Each row was made from one small tree. The marks that hang from a mark follow it in brackets, in the order of their numbers. Every link used is in the known rows. Write each row's tree.
Known rows:
j_566{j_607{j_866{j_23 j_427{j_273}}}}: [ -1.2  24.1 -41.5  22.4 -29.1   3.1  -3.6   0.6  13.2  18.1   2.0   6.3
  15.7  25.4  31.2  19.8  46.2 -31.0  12.2  17.5  20.1  21.3   2.0  62.8
  15.3 -38.3  35.7 -41.6  42.5  49.5 -23.3  -9.0   3.9  11.7 -29.7 -22.6
   3.7]
j_607{j_678 j_866}: [  7.0  11.9 -20.5  -7.8  -3.2 -17.5  23.5   2.4 -10.4  15.1  -6.2   7.5
  19.0   3.9   7.0  -8.9  18.7 -25.0  19.9 -22.2  12.8  26.5 -16.3  -6.1
   0.5  -7.3  27.7 -40.8   0.9  12.6   0.4 -26.8   6.5   7.4  25.3 -24.6
 -17.9]
j_866{j_427}: [-21.7  16.3 -19.1  -2.5 -11.1  -6.7 -17.7 -14.5   9.6  -5.8   1.0  12.5
 -14.4  12.2  14.5   6.6  19.5  -3.4   1.1  -7.5   5.1  -0.3 -21.4  40.7
   5.5 -27.7   2.8 -19.8   0.3  24.2 -11.5  -1.9   1.2   3.8 -16.2 -11.6
   3.9]
j_607{j_678 j_866{j_23 j_271 j_427 j_676}}: [-34.9  16.6 -34.0  20.8 -40.6  -3.8  -3.5 -22.0  11.9   6.8 -24.5  23.3
  -9.4  24.8  26.4  31.2  49.7 -29.4  11.7  13.0  11.1  30.0 -22.1  47.0
  12.9 -14.1  48.9 -44.0  32.4  43.5   7.7 -34.0  18.4  39.2 -20.1  -3.0
   8.7]
j_273{j_427}: [ 12.8  -6.0 -26.8 -12.4  -8.5  -4.6 -15.9  -0.8 -19.7  13.2 -10.2  19.5
 -15.6  10.0  -5.3  -5.6  19.8 -23.2  -9.8 -27.1  23.9   4.1 -11.6  21.8
  18.4  -7.3  -9.0  -7.9   3.4  20.4 -26.1 -13.2 -11.7  -6.2  11.7 -33.8
 -13.0]
j_866{j_23 j_427 j_607 j_676}: [-40.4  -2.9 -23.9   5.9 -41.0   8.6 -29.3 -40.8  29.1   9.2 -23.8  33.1
 -34.9  27.0  16.9  14.1  49.4 -27.0   0.2  16.7  -0.4   0.4 -35.8  51.2
  17.3 -50.3  19.8 -14.1  40.2  41.6 -19.5   2.2   4.9  36.5 -52.3  -1.0
  26.9]
j_271{j_866{j_607}}: [-11.9   9.1 -10.6   0.8 -11.8  -2.3   4.9   1.6  10.4  19.1  -3.4  11.4
 -12.0  36.4   2.8 -22.3  37.2  -8.9  -3.1 -21.9  -3.3   8.3 -32.6  18.7
  16.2 -43.7  25.0 -12.4  24.6   5.6 -28.3  -2.3 -27.2  -3.1   1.0 -22.6
  -6.1]
j_271{j_866{j_427}}: [-11.9  22.2 -15.3  11.0  -7.9  -5.5 -10.5   3.6   4.0  13.8   7.0  11.3
 -13.6  29.4  15.3 -11.4  29.9 -10.2   1.4  -7.1   7.9  12.5 -36.1  50.9
   9.4 -35.9  18.3 -19.1  19.5  20.3 -26.9 -17.6 -13.5  -5.8 -10.2 -18.0
  -0.2]
j_676{j_866{j_23 j_271 j_427{j_273} j_607}}: [-49.9 -14.6 -43.7   6.9 -40.1 -17.8 -43.8 -35.6  30.9 -27.7 -35.9  12.8
  -8.1  47.7  27.8  27.6  47.2 -16.6  14.2  14.3   8.2  -1.3 -28.7  86.7
  35.1 -43.6  37.6 -33.2  45.7  37.3  -2.8  -2.3   6.0  16.2 -32.6  -9.5
  -3.5]
j_566{j_607{j_678}}: [ -4.1   9.0 -17.2  10.7   3.6  -2.5  20.8 -11.4  -7.0  13.0   1.2  13.0
  18.9  13.4  -7.7   5.3  21.8 -35.6  18.2 -24.6  -1.3  11.6   4.1  -7.0
  17.0 -21.4  23.1 -23.8  18.1  27.2  -1.4  -4.7 -11.3   6.8  -8.9 -30.5
  -7.0]
j_271{j_866{j_23 j_607 j_676}}: [-26.6   2.4  -7.4   5.0 -25.2   0.7  -6.9 -11.3  10.5  29.2  -8.3  25.2
 -20.2  40.3  11.1 -17.4  56.4 -21.8  -2.7  -6.2  -2.5   9.5 -36.5  35.9
  23.4 -45.8  31.1 -12.9  49.3  27.2 -34.2  -6.4 -17.7  22.0 -19.7 -14.1
  13.6]
j_271{j_866{j_23 j_427 j_607 j_676}}: [-36.3   8.2 -21.6  13.9 -38.1   9.4 -20.8 -17.3  25.3  29.2 -14.9  25.0
 -30.3  42.7  20.6  -3.3  57.1 -20.4  -3.4  12.9   2.3  12.3 -50.0  67.0
  17.5 -52.2  32.7 -19.2  52.8  36.7 -28.7  -9.7  -8.6  26.1 -37.0  -6.0
  18.5]
j_866{j_23 j_271 j_676}: [-41.0  13.4   1.1   4.0 -33.0  -6.5 -26.6 -22.7   6.0  -9.8  -5.0  21.4
 -24.2  22.4  12.8  18.0  40.2 -13.0  -0.9  -2.6 -10.3   2.9  -6.6  33.7
  28.7 -20.6  31.4  -2.5  25.3  35.3  -9.8  -4.5 -10.9  28.8 -27.0  -9.1
  26.8]
j_607{j_678 j_866{j_676}}: [ -8.8  11.3 -31.8  -5.3 -15.2 -18.3  19.1  -6.5 -19.2  17.2 -16.2  14.7
   3.4  -2.2   6.4   1.1  28.9 -33.3  10.2 -22.7  13.8  34.0  -7.8  -1.0
   0.9 -12.4  30.2 -43.5  14.9  19.1   1.5 -31.3  12.7  20.4  26.4 -24.9
  -1.6]
j_678{j_607{j_866{j_271 j_427{j_273} j_676}}}: [-27.9  25.8 -55.5  -4.3 -47.8   3.9  -2.5  -3.0  14.9 -18.6 -21.8   9.5
 -30.6  21.1  23.5  23.2  25.0 -13.5  -8.4  13.5  19.2  28.9   9.4  52.1
   3.3 -30.9  22.0 -49.5  23.5  26.3 -10.5 -21.2   0.0  -1.0 -17.1 -10.3
  15.6]
j_678{j_607{j_866{j_676}}}: [ -0.4  22.7 -25.1 -24.1 -26.0  -1.3  14.4  16.0   1.5   4.3 -10.4  10.9
 -27.8  12.1   2.2  -5.3  20.8  -9.2 -16.7  -6.8   4.5  17.9   9.8   3.7
  -6.8 -26.6  12.6 -31.6  10.3  14.1 -25.1 -17.5  -6.5 -20.2  -4.5 -19.6
   1.0]
j_678{j_607{j_866{j_23 j_271 j_676}}}: [-17.6  24.7 -10.6  -4.7 -43.2   4.4   3.8   7.0  11.2  -3.8 -11.1  19.3
 -27.7  33.9  13.1   7.6  38.4  -5.7 -16.8   3.6  -6.2  12.6  10.2  16.3
   6.2 -21.0  30.8 -27.3  23.9  27.4 -22.1 -15.5  -7.7  -2.6 -27.8  -6.2
   6.5]

Write each row's tree:
[  5.2   6.6 -14.6  -3.7 -11.7 -16.1  15.3  -3.7  -4.4  27.5  -1.2  10.6
  17.9  14.6  20.0  -7.7  34.4 -26.2  22.5  -9.2  12.0  19.9 -13.8  -3.8
   2.7  -3.9  38.1 -38.7  12.4  27.5  -3.5 -24.3  11.1  22.7  -0.8 -11.5
 -18.1]
j_607{j_678 j_866{j_23}}
[-34.9   5.2 -38.3  15.8 -26.3   3.2  -2.2 -24.0  15.1  22.2 -29.3  23.4
 -22.1  25.1   6.7  -0.1  41.0 -32.1   4.2  -5.4   7.8  22.9 -47.5  40.3
  13.0 -45.4  30.2 -38.3  36.8  22.5 -11.2 -20.4  -6.5  22.1  -9.9 -17.2
  12.0]
j_271{j_866{j_427 j_607{j_678} j_676}}
[-25.2  -4.4  -1.9   1.0 -18.3 -28.1 -24.0  -8.1   3.1 -21.8 -11.4  12.2
  -4.9  42.3   8.7   7.0  35.8  -1.9   5.7  -9.4 -13.5  -5.6  -8.5  46.0
  32.5 -15.7  30.1 -11.5  29.4  32.2  -7.4  -8.5  -3.3  -8.7 -16.1 -13.1
 -16.6]
j_676{j_866{j_23 j_271}}
[-20.5  23.5 -55.3  30.1 -32.1   0.9  15.4 -12.3   7.7  -4.0 -19.1   5.4
  18.5  26.3  18.6  38.7  35.6 -39.0  20.9   2.9  18.4  35.4   4.1  49.4
  16.7 -24.3  50.8 -56.7  35.2  34.9  11.2 -17.7  -0.4  16.8  -3.0 -25.2
  -1.0]
j_566{j_607{j_678 j_866{j_271 j_427{j_273}}}}
[-21.8 -17.1  -6.0  -1.9 -14.2  -1.3   1.2 -32.8  18.4  15.7 -14.3  24.9
   7.6  24.3   8.6  -4.6  34.2 -27.4  17.7  -7.3  -6.1  -2.8 -35.3  -4.7
  20.5 -27.5  32.1 -25.6  15.2  22.1  -2.8   1.3  -2.5  34.8 -26.6  -4.8
  -8.2]
j_866{j_23 j_607{j_678}}
[-39.8   5.0 -40.7  11.5 -42.0   3.4 -29.9 -25.0  24.8  24.2 -14.1  15.8
 -20.1  36.6  35.0   0.1  51.5 -26.8  11.7  17.9  19.3  19.7 -46.9  80.5
  22.4 -56.6  30.3 -29.5  55.4  33.5 -29.2  -9.9  -8.6  35.0 -34.0 -10.1
  24.5]
j_271{j_866{j_23 j_427{j_273} j_607 j_676}}
[  4.6  22.8 -17.2  -2.1 -33.9   7.3   3.3   6.5  21.5   7.2  -4.0  18.7
 -16.2  27.2  26.1  -4.9  33.5  -4.1 -11.0  16.0   4.9   6.9  -4.3  31.6
  -9.6 -23.4  21.8 -37.1  14.9  30.0 -28.2 -14.2   4.1 -15.5 -38.5  -1.8
  -8.4]
j_678{j_607{j_866{j_23 j_427}}}
[ -7.1  16.9 -16.1  27.7 -21.5   5.4  24.1  -4.5   4.1  14.9  -6.0  17.1
  23.9  33.3   5.2  25.2  46.0 -35.5  15.0  -5.2  -4.4  16.5   8.6  14.9
  23.7 -15.7  59.4 -34.1  35.0  40.5  -6.0 -16.7  -5.6  10.8 -16.2 -15.1
  -7.9]
j_566{j_607{j_678 j_866{j_23 j_271}}}
[-42.1   2.8 -35.0  -4.5 -30.2   7.1 -22.3 -36.0  27.6  -3.6 -31.6  30.6
 -34.6  17.6   6.0  14.6  39.3 -21.8 -10.2   2.2  -2.1   9.2 -34.1  47.8
  13.8 -53.5  11.2 -20.5  28.9  28.8 -14.7   1.1   1.6  19.0 -23.6 -16.5
  25.2]
j_866{j_427 j_607 j_676}
[-21.9  11.8 -25.5  13.2 -21.4   7.8  -4.8  -5.4  25.7  13.1 -12.3  20.4
 -21.1  38.3  10.0 -14.3  41.7 -12.2  -2.5  -6.2  -1.4  10.5 -45.3  47.6
   9.6 -47.5  23.7 -20.5  25.7  19.5 -27.6  -7.4 -13.3   1.4 -11.6 -13.5
   0.3]
j_271{j_866{j_427 j_607}}
[-38.4  21.7 -47.0   9.0 -53.9  -7.8 -26.0 -20.3  11.8  -8.0 -18.3  10.6
 -13.2  21.6  42.6  31.0  46.8 -15.6  11.2  17.6  20.0  31.3 -11.4  83.3
  22.4 -31.1  35.2 -41.6  41.6  40.4  -3.9 -20.1  14.8  31.5 -21.5 -10.4
  26.6]
j_607{j_866{j_23 j_271 j_427{j_273} j_676}}
[-21.2  32.6 -25.1  34.9 -43.8  16.0  -4.1  -1.6  17.6   7.2 -11.6  23.0
 -10.7  35.7  11.1  35.4  59.9 -27.3   0.2  15.0  -0.6  18.7   8.0  69.0
  22.6 -38.8  51.1 -23.2  57.4  58.9 -14.1 -16.9  -1.3  11.8 -32.3 -21.3
  13.3]
j_566{j_607{j_866{j_23 j_271 j_427 j_676}}}
[-24.7  25.6 -25.5   6.3 -51.3  13.8  -3.9  -1.4  21.1  -7.8 -23.1  26.3
 -35.4  34.7  21.8  19.5  42.9  -5.9 -17.1  20.0   2.7  17.2   3.3  43.7
   3.5 -26.9  34.4 -36.2  30.4  36.1 -17.3 -19.0   1.3  -3.9 -40.3  -1.2
  14.0]
j_678{j_607{j_866{j_23 j_271 j_427 j_676}}}
[-22.4  -4.5 -35.2  -0.8 -18.7 -32.4 -44.9 -16.9   6.3  -6.2  -9.7   6.1
   0.9  27.2  32.9   5.3  33.7 -16.2  20.5  11.9  17.7   2.3 -23.5  78.4
  19.0 -31.1  11.4 -32.6  34.5  38.4  -6.7  -9.5  16.5   6.7 -27.6 -12.3
  -7.6]
j_676{j_866{j_23 j_427{j_273}}}
[-43.3   1.7 -45.8   4.1 -22.1 -33.0 -35.9 -19.7   8.3 -35.5 -20.7   2.9
  -8.6  31.5  21.6  25.5  25.5  -9.1  11.0  -2.4  16.2  12.2 -11.7  83.1
  26.2 -29.7  19.5 -36.3  31.3  27.2   5.4 -12.2   2.6  -5.6  -6.8 -22.5
  -8.3]
j_676{j_866{j_271 j_427{j_273}}}
[-69.6 -11.7 -54.0  12.5 -53.7   1.1 -31.9 -61.6  36.1  -9.3 -38.3  24.1
 -11.1  27.1  32.9  43.2  45.3 -36.4  26.2  14.9  13.3  19.4 -32.3  65.8
  31.3 -37.7  39.3 -44.2  42.3  35.9  12.6  -4.9  11.4  63.6 -43.2   0.2
  31.3]
j_866{j_23 j_271 j_427{j_273} j_607{j_678} j_676}
[-14.6  28.3 -34.5  -5.2 -29.8  -9.3  -6.4  -1.5  -1.1   5.3  -9.0  15.6
 -22.5   7.1  19.6  14.1  38.1 -13.5  -3.7   2.9  12.2  27.9 -15.6  49.6
  -1.7 -27.9  13.9 -34.7  24.9  28.6 -14.9 -24.5  10.7   6.2   4.6 -23.9
  10.1]
j_607{j_866{j_427 j_676}}
[-46.7 -11.7 -29.1   9.4 -38.3   5.6 -16.8 -48.9  27.6  14.3 -31.6  37.5
 -15.8  21.5  18.6  20.2  48.8 -36.2  11.1  11.1   3.3  12.4 -42.6  33.2
  11.2 -40.1  29.5 -33.3  35.3  39.1   0.9  -6.6  16.6  49.7 -44.9   1.4
  21.3]
j_866{j_23 j_427 j_607{j_678} j_676}
[-14.6  26.8 -21.3   7.7 -45.1  11.4   1.9   0.6  26.6  -7.9  -9.4  20.8
 -23.4  40.0  21.6  14.3  33.8  -1.0 -14.0  20.3  -1.9  10.1   3.7  37.3
   1.0 -25.1  33.9 -35.3  12.1  35.0 -20.2 -13.4  -6.6 -14.6 -43.1   1.6
  -2.1]
j_678{j_607{j_866{j_23 j_271 j_427}}}
[ -9.5  29.7 -27.2  -6.8 -43.3   9.9  -3.5   2.7  17.5  10.0 -10.8  23.2
 -29.9  20.6  24.6   0.2  38.2  -8.0 -17.2  21.8   7.5  12.7  -1.3  34.4
 -10.8 -30.4  18.1 -37.2  24.4  41.2 -26.0 -21.0   6.5  -4.3 -42.3  -4.6
   6.7]
j_678{j_607{j_866{j_23 j_427 j_676}}}
[-45.2   1.8 -59.6   6.4 -31.8  -5.1 -10.0 -26.0  15.1  18.6 -26.6  16.9
 -11.0  21.2  21.9   5.0  36.4 -40.7  19.4  -3.0  27.3  30.8 -50.2  53.9
  16.7 -50.1  28.8 -47.8  42.2  24.4  -4.5 -20.5  -2.1  33.7  -5.2 -15.7
  18.3]
j_271{j_866{j_427{j_273} j_607{j_678} j_676}}
[-54.9  -2.9  -8.9   4.2 -41.8   6.5 -22.4 -33.1  23.8  -9.4 -24.4  27.0
 -29.9  36.4   8.1  22.1  51.4 -16.8  -7.9  -3.1 -14.6   1.3 -21.7  34.7
  36.9 -39.0  37.5  -4.1  37.4  33.3 -10.8   6.1  -6.6  39.1 -27.4  -6.8
  27.8]
j_866{j_23 j_271 j_607 j_676}
[-31.2  25.3 -43.6   1.3 -56.9   5.5 -17.3 -10.0  21.6 -12.3 -15.0  12.6
 -26.0  27.9  33.0  25.2  34.1  -9.7  -4.9  24.5  19.3  22.9   2.5  60.6
   7.2 -30.3  29.6 -47.0  27.9  37.9 -17.9 -18.9   3.8   8.4 -39.1  -3.7
  19.6]
j_678{j_607{j_866{j_23 j_271 j_427{j_273} j_676}}}
[-71.6  -3.6 -47.0  11.3 -57.3   7.9 -45.0 -52.7  37.7 -18.9 -30.3  23.2
 -26.5  35.2  33.2  43.0  51.3 -21.1   8.4  24.5   6.8  13.5 -29.1  83.2
  35.4 -50.6  33.3 -31.0  46.6  40.8  -2.0   6.5   7.4  54.9 -45.0  -1.4
  39.8]
j_866{j_23 j_271 j_427{j_273} j_607 j_676}
[-68.0  -4.3 -45.2  14.6 -36.1   3.1 -10.5 -51.0  32.9 -16.6 -45.9  36.5
 -27.6  25.4   6.6  40.2  36.4 -31.7   3.3  -1.4  -3.4  19.6 -33.8  39.1
  20.1 -36.9  36.3 -37.5  23.8  29.9  16.9 -10.5   1.0  38.3 -19.6 -11.8
  22.7]
j_866{j_271 j_427 j_607{j_678} j_676}
[-26.6  20.7 -12.7  16.1 -30.5   0.0 -21.3  -5.8   9.0  31.9  -0.7  20.8
 -23.5  31.0  28.3  -9.1  45.2 -17.8   2.4   9.7   7.2  15.4 -35.9  62.2
  14.3 -36.9  26.0 -12.6  43.9  37.8 -32.8 -17.2  -6.3  22.1 -35.0  -5.2
  21.1]
j_271{j_866{j_23 j_427 j_676}}
[-38.9 -16.7 -42.7   2.0 -34.3  -3.2 -21.0 -45.3  32.7   7.0 -19.1  20.0
   7.5  27.3  34.5  15.5  35.0 -34.3  26.9  13.0  21.5   9.4 -44.4  44.8
  17.1 -37.3  26.0 -47.4  25.5  30.1   5.4  -1.2  14.3  52.3 -40.9   3.7
   7.5]
j_866{j_23 j_427{j_273} j_607{j_678}}
[-30.5  23.1 -34.5  36.2 -39.3  11.3  13.0 -11.3  15.7  16.0 -21.7  25.8
   3.3  29.3  11.3  43.1  55.0 -40.8  11.4  12.0   4.7  30.3   1.2  47.9
  21.6 -28.5  58.1 -43.2  51.6  56.2   1.4 -25.0   6.3  23.9 -29.7 -19.4
  11.6]
j_566{j_607{j_678 j_866{j_23 j_271 j_427 j_676}}}
[-10.5  23.0 -46.7  19.4 -20.3   3.3  22.6  -5.3  -3.7  21.6 -21.2  21.4
   7.7  12.9   3.7  22.3  40.6 -42.8  12.1  -1.7  13.8  32.1  -0.3  36.1
   3.6 -32.6  36.4 -43.8  43.1  44.7  -4.6 -23.2  11.4   9.7  -7.0 -32.7
   5.1]
j_566{j_607{j_678 j_866{j_427 j_676}}}
[-12.3  33.0 -32.5  -1.1 -37.1   7.3   8.2   5.7  19.9 -20.0 -13.4  14.3
 -25.6  28.2  14.5  15.2  25.3   0.6 -19.4   7.0   0.3  15.9   5.3  29.0
  -2.9 -24.1  27.1 -43.8   6.7  23.2 -16.7 -18.7  -9.6 -24.6 -17.0  -7.3
  -5.9]
j_678{j_607{j_866{j_271 j_427}}}
[-26.1  -3.4 -14.9   6.4 -23.0  -3.0   5.0 -18.4  10.3  39.1 -15.3  22.7
 -10.5  33.8   9.8 -15.9  50.9 -34.8  12.4 -14.0  -3.6  15.9 -42.8  17.8
  18.0 -35.8  39.7 -23.1  39.8  27.0 -18.8 -16.3  -8.4  33.8 -17.3  -7.4
   6.3]
j_271{j_866{j_23 j_607{j_678} j_676}}
[-46.1 -13.6 -23.8  13.1 -34.5 -15.0 -33.2 -29.6  36.3 -26.1 -31.4  27.2
 -19.3  55.2  13.4  22.1  53.2 -10.2   1.9  11.5 -13.4  -6.1 -30.5  70.2
  30.6 -41.9  38.9 -20.5  43.6  41.6  -5.0  -1.3   0.4   3.6 -37.1  -8.1
 -11.2]
j_676{j_866{j_23 j_271 j_427 j_607}}
[-23.4  14.1 -24.8  18.9 -35.3  -2.4   1.4 -20.7  16.5   4.4 -14.2  19.9
   5.2  29.8  26.7  25.3  40.5 -21.3  13.0   9.4   4.2  22.1 -20.3  37.3
  12.8  -7.5  52.4 -44.3  20.9  36.7   6.7 -30.7  13.7  27.7 -18.8  -0.4
  -9.2]
j_607{j_678 j_866{j_23 j_271 j_427}}
